What can hang from each mark:
J_625: J_69
J_329: J_411
J_411: J_376
J_69: J_376 J_625
J_376: J_384 J_411 J_882
J_384: J_247
J_628: J_247
J_882: J_376 J_956
J_247: J_628

Known rows, with every way that one mark hangs from another:
(J_329 (J_411 (J_376 J_882))): [ -3.2  10.4  12.0  35.9  -7.2  18.3  -2.5  -7.9 -16.9   4.0  -7.4 -40.0
   1.6 -28.5  41.4   6.2  56.7 -15.8   0.7  38.4]
(J_411 (J_376 J_384)): [  8.4  18.4  -2.9  31.8  -2.1  20.6  -0.8  -0.1 -29.1  -3.5   4.4 -23.2
  23.5 -16.2  16.7  24.4  33.9  -4.0   8.0  18.2]
(J_625 (J_69 (J_376 (J_384 (J_247 J_628)) J_882))): [ 14.7  21.4  23.5  -1.0 -13.2  23.1  38.5 -14.7 -27.3  -1.5  -6.4   5.4
 -18.3  -2.5  -1.5 -18.0  18.3 -32.9   2.6  19.2]
(J_376 (J_384 (J_247 J_628)) J_411 (J_882 J_956)): [-14.1   8.0  24.8  44.2  -1.9  48.1  41.0 -13.7 -50.0  11.5 -30.0 -22.7
 -21.5 -31.2  -2.2  -7.7  25.5 -20.2 -30.6  28.5]
(J_329 (J_411 (J_376 (J_384 (J_247 J_628)) J_882))): [  1.8  18.8  20.0  40.6   2.3  32.1  19.7 -18.5 -23.3   8.9 -24.1 -45.6
   4.9 -39.3  28.3   3.3  52.4 -18.7  -7.0  34.2]
(J_376 J_384): [  5.0   3.7  -3.0  11.7  -4.7  18.9   0.3  -9.9 -29.5  -9.1  10.2 -11.4
   5.5  -7.0   4.1  20.4  21.3  -5.8   1.5   9.5]
(J_882 J_376 J_956): [-19.1 -11.8  -8.6  42.8 -26.6  30.3  -8.4   9.1 -23.4  14.9  14.4  11.3
   0.2  -0.5  10.3 -22.7   4.8   9.6  -7.4  -0.7]
(J_882 (J_376 J_384) J_956): [-22.9   2.1  -6.9  41.4 -21.1  38.7  -6.2   4.0 -38.4  13.6  11.8   3.4
  11.6  -1.1  -0.8  -4.5  13.4   6.9  -4.0  14.5]
(J_411 (J_376 (J_384 (J_247 J_628)) (J_882 J_956))): [-16.9  19.0  33.4  42.0   2.2  46.8  28.0  -0.5 -43.1  19.9 -37.5 -40.9
   5.1 -26.3  15.0  -3.9  23.6 -13.3  -8.1  13.8]
(J_628 J_247): [ 31.2 -21.2  -8.5   6.9   1.4   6.8   2.8 -13.0   2.4 -18.8  15.8 -15.6
  -0.1  -7.1  15.4 -31.3  -4.3 -14.5   7.0 -10.7]
(J_329 (J_411 J_376)): [ 10.6   4.9  -6.0  39.5  -7.0  14.3  -9.3  -8.8  -5.5   1.2  13.8 -29.0
   6.2 -17.3  38.6   2.5  49.2  -6.1   3.9  22.7]
(J_69 (J_376 J_411)): [ 34.5  -0.3 -19.7  32.2 -15.9   6.0  11.1   4.7  -8.4 -23.4  36.1  18.8
 -24.6  -0.5   0.8 -15.1  33.7 -17.1 -19.8  23.1]
(J_625 (J_69 (J_376 J_384 J_882))): [  5.4  25.5  15.0  -5.0 -20.1  15.9  17.2  -6.1 -33.1  -6.5   6.2   4.3
 -10.9   4.7   4.1   3.2  28.6 -34.9  14.9  34.2]
(J_625 (J_69 J_376)): [ 23.0   8.1  -5.6   0.6 -24.7   5.6   8.4  -4.2  -9.1 -10.7  31.0  22.1
 -16.4  18.4  11.4 -14.6  16.0 -21.1  13.8   7.3]
(J_376 (J_384 J_247) J_411): [ 18.3   9.0 -10.7  32.8   2.1  14.9  32.7 -20.0 -29.7 -12.9   6.7   4.8
 -17.4 -19.6  -2.5  20.6  29.6 -20.8 -22.8  11.9]
(J_882 (J_376 (J_384 (J_247 J_628)) J_411) J_956): [ -5.1   1.8 -10.5  64.2 -16.7  45.6  27.3  -5.3 -32.5  16.9   1.6  13.4
  -0.2 -23.6  -8.0 -20.4  15.0   3.7 -28.0  18.0]
(J_329 J_411): [  8.0  -8.6  -4.2  20.4 -10.8  10.9  -9.3 -18.0  -4.0  -5.9  20.1 -17.5
 -11.5  -8.4  29.1  -1.6  37.3  -8.6  -2.5  12.2]
(J_69 (J_376 J_384 J_882) J_625): [ 17.4  25.6  15.6   1.0  -2.7   1.4  13.0   6.4 -21.0 -24.2  20.1   7.2
 -28.2   0.6  -3.1 -14.1  38.1 -36.9  -6.4  61.8]
(J_69 (J_376 J_384 J_411 (J_882 J_956)) J_625): [  6.6  28.2  10.0  31.1  -7.1  18.1  19.2   9.4 -34.1 -16.1  24.4   7.8
 -39.3  -0.4  -5.9 -22.0  43.8 -38.0 -21.7  82.6]

Rows:
[ -6.8  23.8  17.1  28.1  -1.2  24.8   8.4   2.6 -41.0   2.0 -20.0 -34.5
  18.2 -28.0  18.1  26.3  41.0 -15.8   6.0  33.3] -> (J_411 (J_376 J_384 J_882))
[-19.6  15.5  18.3  42.1  -0.6  37.2  37.5 -12.3 -52.6   5.5 -23.4 -19.7
 -30.9 -19.5   1.1  10.1  31.1 -31.6 -28.2  26.0] -> (J_376 (J_384 J_247) J_411 (J_882 J_956))
[  8.5  12.8  15.1  -4.7 -23.3   8.3  16.6  -3.0 -21.3  -6.2   7.7  11.1
 -22.8   7.4  12.4 -12.6  22.6 -35.7  11.2  22.0] -> (J_625 (J_69 (J_376 J_882)))
[-24.2  21.5  17.7  45.0  -5.3  40.5  -4.4  -7.2 -37.6  15.3 -11.9 -55.1
   5.7 -21.0  33.1  13.9  57.6 -16.4   1.8  49.3] -> (J_329 (J_411 (J_376 J_384 (J_882 J_956))))
[ 11.5   9.8 -21.9  47.2 -11.4  16.1  28.8  -9.9 -25.3  -3.5  12.2  28.1
   1.0 -27.1  -8.5   8.8  28.5  -9.6 -22.3  18.6] -> (J_882 (J_376 (J_384 J_247) J_411))
[  2.3  19.7  27.2  31.2   4.2  31.2  31.5  -5.9 -35.1   6.7 -36.1 -32.3
  10.6 -37.9  13.3   6.6  29.8 -15.7  -6.8  15.1] -> (J_411 (J_376 (J_384 (J_247 J_628)) J_882))
[ 18.7  18.7  -3.2  -1.4 -19.6  11.9   9.6  -9.3 -23.6 -10.3  28.9  14.7
  -7.7  16.0   1.9   2.4  22.2 -24.5  17.3  20.1] -> (J_625 (J_69 (J_376 J_384)))
[-10.4   7.8 -14.1  63.2 -14.5  34.4  24.1  -3.7 -36.1  11.9  10.7  17.0
  -8.6 -11.2  -5.8  -4.3  20.0  -6.6 -24.8  15.6] -> (J_882 (J_376 (J_384 J_247) J_411) J_956)
[ 29.5  17.3   2.9  21.0 -10.0  -6.4  21.3  10.2  -9.2 -28.3  26.8  24.8
 -43.3  -7.7   1.6 -30.4  42.7 -39.3 -22.4  69.4] -> (J_69 (J_376 J_411 J_882) J_625)
[ -4.8  25.6  17.2  36.8   2.7  22.2  16.0 -18.0 -25.6   6.1 -15.9 -41.2
  -2.5 -30.5  30.9  19.8  58.3 -28.3  -5.1  33.4] -> (J_329 (J_411 (J_376 (J_384 J_247) J_882)))
[ -1.7  15.1   9.0  22.5 -27.8  22.5  21.5  -0.3 -30.9  -0.3  11.4  10.4
 -33.5   6.6  10.6 -19.9  26.8 -34.8  -1.3  39.7] -> (J_625 (J_69 (J_376 J_411 (J_882 J_956))))
[-10.0  25.2  25.1   7.2 -13.7  25.6  33.1 -10.4 -36.8   4.9  -0.2   0.1
 -32.4  16.1   3.6  -6.6  18.7 -41.3   3.3  16.4] -> (J_625 (J_69 (J_376 (J_384 J_247) (J_882 J_956))))
[ 30.5  31.9  10.4  22.1   3.0  -2.9  43.6  -3.0 -20.4 -27.8  17.9  22.0
 -48.6  -9.0  -9.0 -14.7  45.5 -49.3 -31.2  63.4] -> (J_69 (J_376 (J_384 J_247) J_411 J_882) J_625)
[ 18.6   2.7 -17.3  51.2 -13.1  27.6  29.9 -10.8 -22.6   2.5   5.0  24.5
   7.7 -34.7 -11.5  -8.6  21.8   0.0 -25.4  19.3] -> (J_882 (J_376 (J_384 (J_247 J_628)) J_411))
[-24.6  13.2  12.4  38.6  -8.7  41.9  14.4  -5.0 -55.4   5.0 -13.6 -25.6
 -13.1 -22.2   2.9  12.5  37.3 -21.0 -17.1  48.1] -> (J_376 J_384 J_411 (J_882 J_956))
[ 49.2  19.2  -4.1  30.1   1.5   3.7  37.4  -5.4  -6.5 -26.8  34.5  30.3
 -35.1  -5.4 -14.8 -33.5  32.1 -25.1 -29.1  50.1] -> (J_69 (J_376 (J_384 (J_247 J_628)) J_411) J_625)
[ -4.3  25.9  20.2  30.7   6.4  22.2  29.3  -3.5 -37.7   2.5 -27.8 -28.1
   5.3 -27.7  16.5  25.1  35.8 -26.1  -5.0  15.0] -> (J_411 (J_376 (J_384 J_247) J_882))
[-23.5  25.9  28.5  40.1   4.5  37.5  25.7  -0.1 -46.0  15.0 -30.7 -36.3
  -2.4 -17.1  19.4  14.7  29.8 -23.9  -7.0  13.1] -> (J_411 (J_376 (J_384 J_247) (J_882 J_956)))
[ 14.5  16.0   3.3  12.8 -25.0  10.2  24.6  -3.5 -22.4  -9.7  14.6  18.9
 -25.4  -3.3   7.9  -9.5  32.7 -36.5   0.6  41.2] -> (J_625 (J_69 (J_376 J_411 J_882)))
[ 28.8  24.2 -10.3  18.4 -13.6   9.1  37.2 -17.4 -21.6 -13.6  27.4  28.0
 -25.8   5.6  -3.7   1.3  29.0 -36.2  -3.8  21.6] -> (J_625 (J_69 (J_376 (J_384 J_247) J_411)))
